Each row was made from one small tree. Brackets hold a mark, then the marks that hang from it, in alphabetical order. Every link used is in the known rows. Write each row's tree.
Known rows
{fupo {losem {goge sikugu} keri}}: [-28.7   3.3 -22.2 -28.1   5.8  57.7  -8.6   6.1   0.9  -1.4  12.9 -24.5
  -3.1 -22.8  35.8  -3.9  12.5]
{keri {losem bebo}}: [ -3.4   1.5 -15.4   2.9  10.7  20.6  -1.8  14.4 -21.5  19.6  -7.2   2.0
 -14.4 -19.4  -6.1 -15.2  -1.8]
{sikugu {goge {losem bebo}} lifude pomuz}: [-11.8 -15.6  -2.8 -28.3 -23.4   0.9 -22.2   9.1  27.2  46.7 -36.6 -56.3
  -4.4 -23.0 -19.6   3.1 -17.6]
{fupo {losem bebo {goge sikugu} keri}}: [-37.8   3.4 -17.5 -24.6  17.0  63.6 -23.0  21.1 -16.9   8.3   6.4 -24.9
 -13.4 -25.5  34.7  -7.4  13.7]
{sopom {losem bebo goge keri}}: [-44.5  24.0  -1.9 -17.4  24.3  50.9 -20.7  19.7 -20.2   2.6  25.2   0.7
  -7.2 -10.3  22.4 -10.3  12.1]
{keri {losem bebo {goge {sikugu pomuz}}}}: [-18.5   1.9 -36.3 -29.2   9.8  31.4 -24.0  -1.1  -9.3  28.1 -38.1 -19.5
 -18.0 -45.0  14.3 -26.0   1.9]
{keri {losem bebo {goge sikugu}}}: [-10.5  -2.1 -30.6 -13.7  16.6  28.7 -16.7  13.0 -15.2  17.2 -26.5  -6.0
 -21.7 -27.4  16.1 -26.7   3.4]
{losem {goge sikugu} keri}: [-17.2   2.5 -19.8 -28.0  11.1  37.1  -4.5  -0.1   1.9  -3.8   4.5 -21.5
   0.1 -17.6  27.1 -11.8   2.9]
{losem goge}: [ -4.3   6.0 -10.9  -7.5  10.8  -7.4 -13.8  -2.4  -4.9 -11.1   0.3   6.9
  -3.0  16.2  17.8  -9.7  12.4]
{goge {losem bebo keri} {sikugu lifude}}: [-17.5 -11.4  -3.4 -21.6  -4.9  46.5  -7.4  25.6   8.8  30.7 -16.0 -50.8
  -3.0 -32.5  -0.5  -6.0 -12.8]
{sikugu pomuz}: [ -6.5   4.0  -5.9 -17.3  -5.5   2.4  -8.2 -14.4   6.8  10.9 -13.4 -14.1
   3.2 -16.8  -1.6  -0.4  -1.1]
{goge {losem keri}}: [ -4.0  -0.6   2.3  -9.4   8.0  16.2  11.4   8.1  -4.7   3.2  20.9 -29.8
  17.9   8.7  -0.4  -3.1  -9.5]
{sopom losem}: [-19.9  12.1   7.7  -0.5  -1.2  23.5  -4.6   4.4   6.3   5.1   9.7   7.1
  -2.3 -13.8   0.4   2.3   1.8]
{goge {losem bebo} {sikugu lifude pomuz}}: [-14.2 -14.2  -6.2 -24.9 -15.0  19.8 -25.2  10.5  20.3  43.7 -52.3 -50.9
  -8.5 -41.4  -7.7  -4.1 -10.7]
{sikugu goge pomuz}: [ -7.9  -8.6  -6.2 -27.5 -18.6  -0.6  -6.8 -12.5  24.4  23.0 -17.5 -33.5
   2.1 -22.4  -7.5   5.7 -14.8]
{goge {sikugu lifude}}: [ -2.2  -9.7 -10.6 -14.8 -23.8  22.8  -4.6   1.5  30.1  19.5 -29.5 -20.3
 -11.1 -37.0  -0.4   1.5  -3.0]
{sikugu goge lifude pomuz}: [ -8.5  -9.2 -11.7 -33.9 -40.1   6.6 -10.5 -11.5  45.7  34.3 -29.2 -38.8
  -4.8 -35.2 -12.5   8.8 -11.6]
{bebo losem}: [ -3.7   3.6  20.3   8.0   5.6  14.5  -3.0   8.4  -8.6  15.5 -10.2  -2.3
   8.7   9.6  -4.9  -1.4 -10.8]
{goge losem}: [  4.3  -6.9   3.5   3.6   4.0 -12.8   1.3   6.9  -0.4   4.3  -1.0 -15.3
  10.2  18.1  -5.1  -1.7  -6.3]
{keri losem}: [  6.2   1.6 -19.7  -0.5  -0.8  15.1  12.8  -1.8  -2.9  10.6  -0.1   2.3
  -3.8 -15.9  -5.4 -11.2  -2.5]
{goge {sikugu lifude pomuz}}: [ -9.9  -6.7 -15.4 -31.4 -30.8  25.8 -13.6 -13.0  37.2  30.5 -44.0 -36.0
  -8.2 -54.8  -1.0   1.9  -6.2]

Which tree is each row?
[ -4.0 -13.8 -11.5 -27.3 -26.9  12.5 -10.3  -5.9  37.0  35.3 -44.6 -50.9
   3.0 -38.0  -6.6  -1.8 -10.8] => {goge losem {sikugu lifude pomuz}}
[-33.8   6.3 -20.8 -41.2  15.8  46.3 -27.9   1.4  -7.7  15.7 -16.3 -36.2
  -6.9 -38.7  25.2 -14.9   2.2] => {losem bebo {goge {sikugu pomuz}} keri}
[-18.4  15.7   4.0 -13.0  20.7  34.7  -5.8   7.5 -17.5   3.5  12.5  -9.9
  13.4  16.2  18.2 -12.0  -2.1] => {bebo {losem goge keri}}
[-26.3   1.6 -18.9 -32.2   2.0  52.7 -22.2  17.2   6.3  15.8 -14.3 -28.0
 -17.1 -34.1  21.3 -11.6   5.8] => {losem bebo {goge {sikugu lifude}} keri}
[ -7.5 -16.8   3.8  -1.6  12.6   9.2 -14.7  23.0  -8.4  21.0 -27.6 -30.7
  -6.4 -10.5  -1.8  -8.7 -11.9] => {goge {losem bebo} sikugu}
[-15.7 -13.2   0.3 -24.0 -13.1  26.3  -5.7  25.3  17.3  35.1  -1.2 -54.8
  -0.9 -13.4 -12.4   3.5 -19.6] => {sikugu {goge {losem bebo keri}} lifude}
[-21.5   4.8  -4.8 -27.2  -3.1  58.5  -9.0   9.3  13.4  23.7 -17.5 -31.2
   2.5 -20.3  17.9 -10.8  -6.4] => {bebo {losem {goge {sikugu lifude}} keri}}
[-36.9   8.6  -4.9 -13.8  17.4  37.4 -33.2  20.0  -5.4  11.2 -15.6   0.8
 -20.5 -26.6  22.6 -12.0   9.3] => {sopom {losem bebo {goge sikugu}}}
[-10.3  -2.2 -35.3 -19.7  -2.7  37.3 -19.4  14.6   6.1  27.4 -37.2 -12.5
 -28.3 -40.1  11.2 -22.7   6.7] => {keri {losem bebo {goge {sikugu lifude}}}}
[-25.0   2.6 -15.1 -25.0  21.9  44.8 -20.4  17.1 -15.9   4.7  -2.9 -21.2
 -11.2 -20.5  27.1 -15.2   2.9] => {losem bebo {goge sikugu} keri}
[-28.7  -3.1 -14.5 -12.5  13.8  35.1 -32.9  20.5 -13.4   9.2 -17.1 -12.5
 -21.0 -17.5  29.3  -6.1  17.4] => {fupo {losem bebo {goge sikugu}}}
[-16.2 -10.5   1.4 -15.2  16.7  37.7  -4.1  24.3 -10.6  21.5  -4.3 -43.2
   1.8 -18.9   3.3  -9.1 -15.0] => {goge {losem bebo keri} sikugu}
[-12.9  -8.4  -4.0 -37.1 -10.5  15.1   4.9  -5.0  20.9  25.9   3.9 -61.5
  19.6 -13.9  -7.7   2.5 -23.6] => {sikugu {goge {losem keri}} pomuz}
[ -6.0 -12.0   0.8 -21.1  -2.8  12.0  12.5   9.5  13.3  15.3  18.0 -46.7
  16.2   2.0  -7.0   2.7 -22.5] => {sikugu {goge {losem keri}}}
[ -3.2 -14.8  -2.0 -23.9 -14.2 -14.4  -6.2  -7.2  24.6  26.7 -18.6 -47.1
  11.8  -6.0 -12.9   4.4 -20.3] => {sikugu {goge losem} pomuz}
[-16.4 -11.8   5.1 -17.4   6.9  19.2  -2.0  25.8  -3.0  23.6  10.5 -47.2
   5.7   0.1  -8.1   0.2 -21.3] => {sikugu {goge {losem bebo keri}}}
[-23.9  12.4  -9.4 -17.3  25.9  28.0 -17.5  14.3 -25.6  -4.2  15.4  -6.7
  -5.3   3.7  21.7 -13.2   9.0] => {losem bebo goge keri}
[-27.3   9.1  -5.3 -36.7   9.2  53.8 -15.5  -6.2  -0.4  23.1 -19.7 -38.0
  12.6 -24.2  21.4 -13.7 -10.8] => {bebo {losem {goge {sikugu pomuz}} keri}}
[-47.2  13.7  -7.9 -25.9  21.0  67.0 -23.2  22.0  -8.6  10.4   6.5 -12.9
 -13.4 -34.0  28.4 -12.1   5.6] => {sopom {losem bebo {goge sikugu} keri}}
[-31.7   7.0  -0.8  -8.6   9.9  56.1  -7.7  23.2 -21.6   8.8  23.6 -17.9
  -5.1 -17.5  12.9   3.7   8.2] => {fupo {losem bebo keri}}
[-24.5   4.7 -29.4 -51.6 -16.5  48.4 -16.3 -14.0  28.2  19.3 -20.2 -42.7
  -2.0 -46.6  20.9  -8.0   3.9] => {losem {goge {sikugu lifude pomuz}} keri}
[-35.0  23.1  -7.2 -20.9  13.0  44.5  -7.4   3.9  -2.1  -6.7  33.4   1.6
   2.8  -6.6  24.3  -7.1  11.5] => {sopom {losem goge keri}}
[-13.9   0.4   6.4  -5.6  19.4  22.2  -3.2  24.2 -20.3  11.7  13.4 -29.0
   6.5   5.6  -1.0  -7.2  -9.5] => {goge {losem bebo keri}}
[ -8.3   2.0 -47.2 -39.6 -20.8  33.8 -13.2 -16.2  29.1  30.5 -43.7 -26.9
 -14.2 -55.2  10.0 -18.7   4.7] => {keri {losem {goge {sikugu lifude pomuz}}}}
[-38.2  13.5 -17.2 -35.3 -12.2  67.8 -10.4   5.7  29.2  13.9   3.2 -18.5
  -7.2 -43.9  24.1  -5.7   7.3] => {sopom {losem {goge {sikugu lifude}} keri}}
[-24.0  -5.6  -5.9 -32.0   9.0  40.6 -12.4  10.4  -4.4  32.4 -18.1 -57.7
   5.9 -37.3   1.4  -8.3 -16.5] => {goge {losem bebo keri} {sikugu pomuz}}
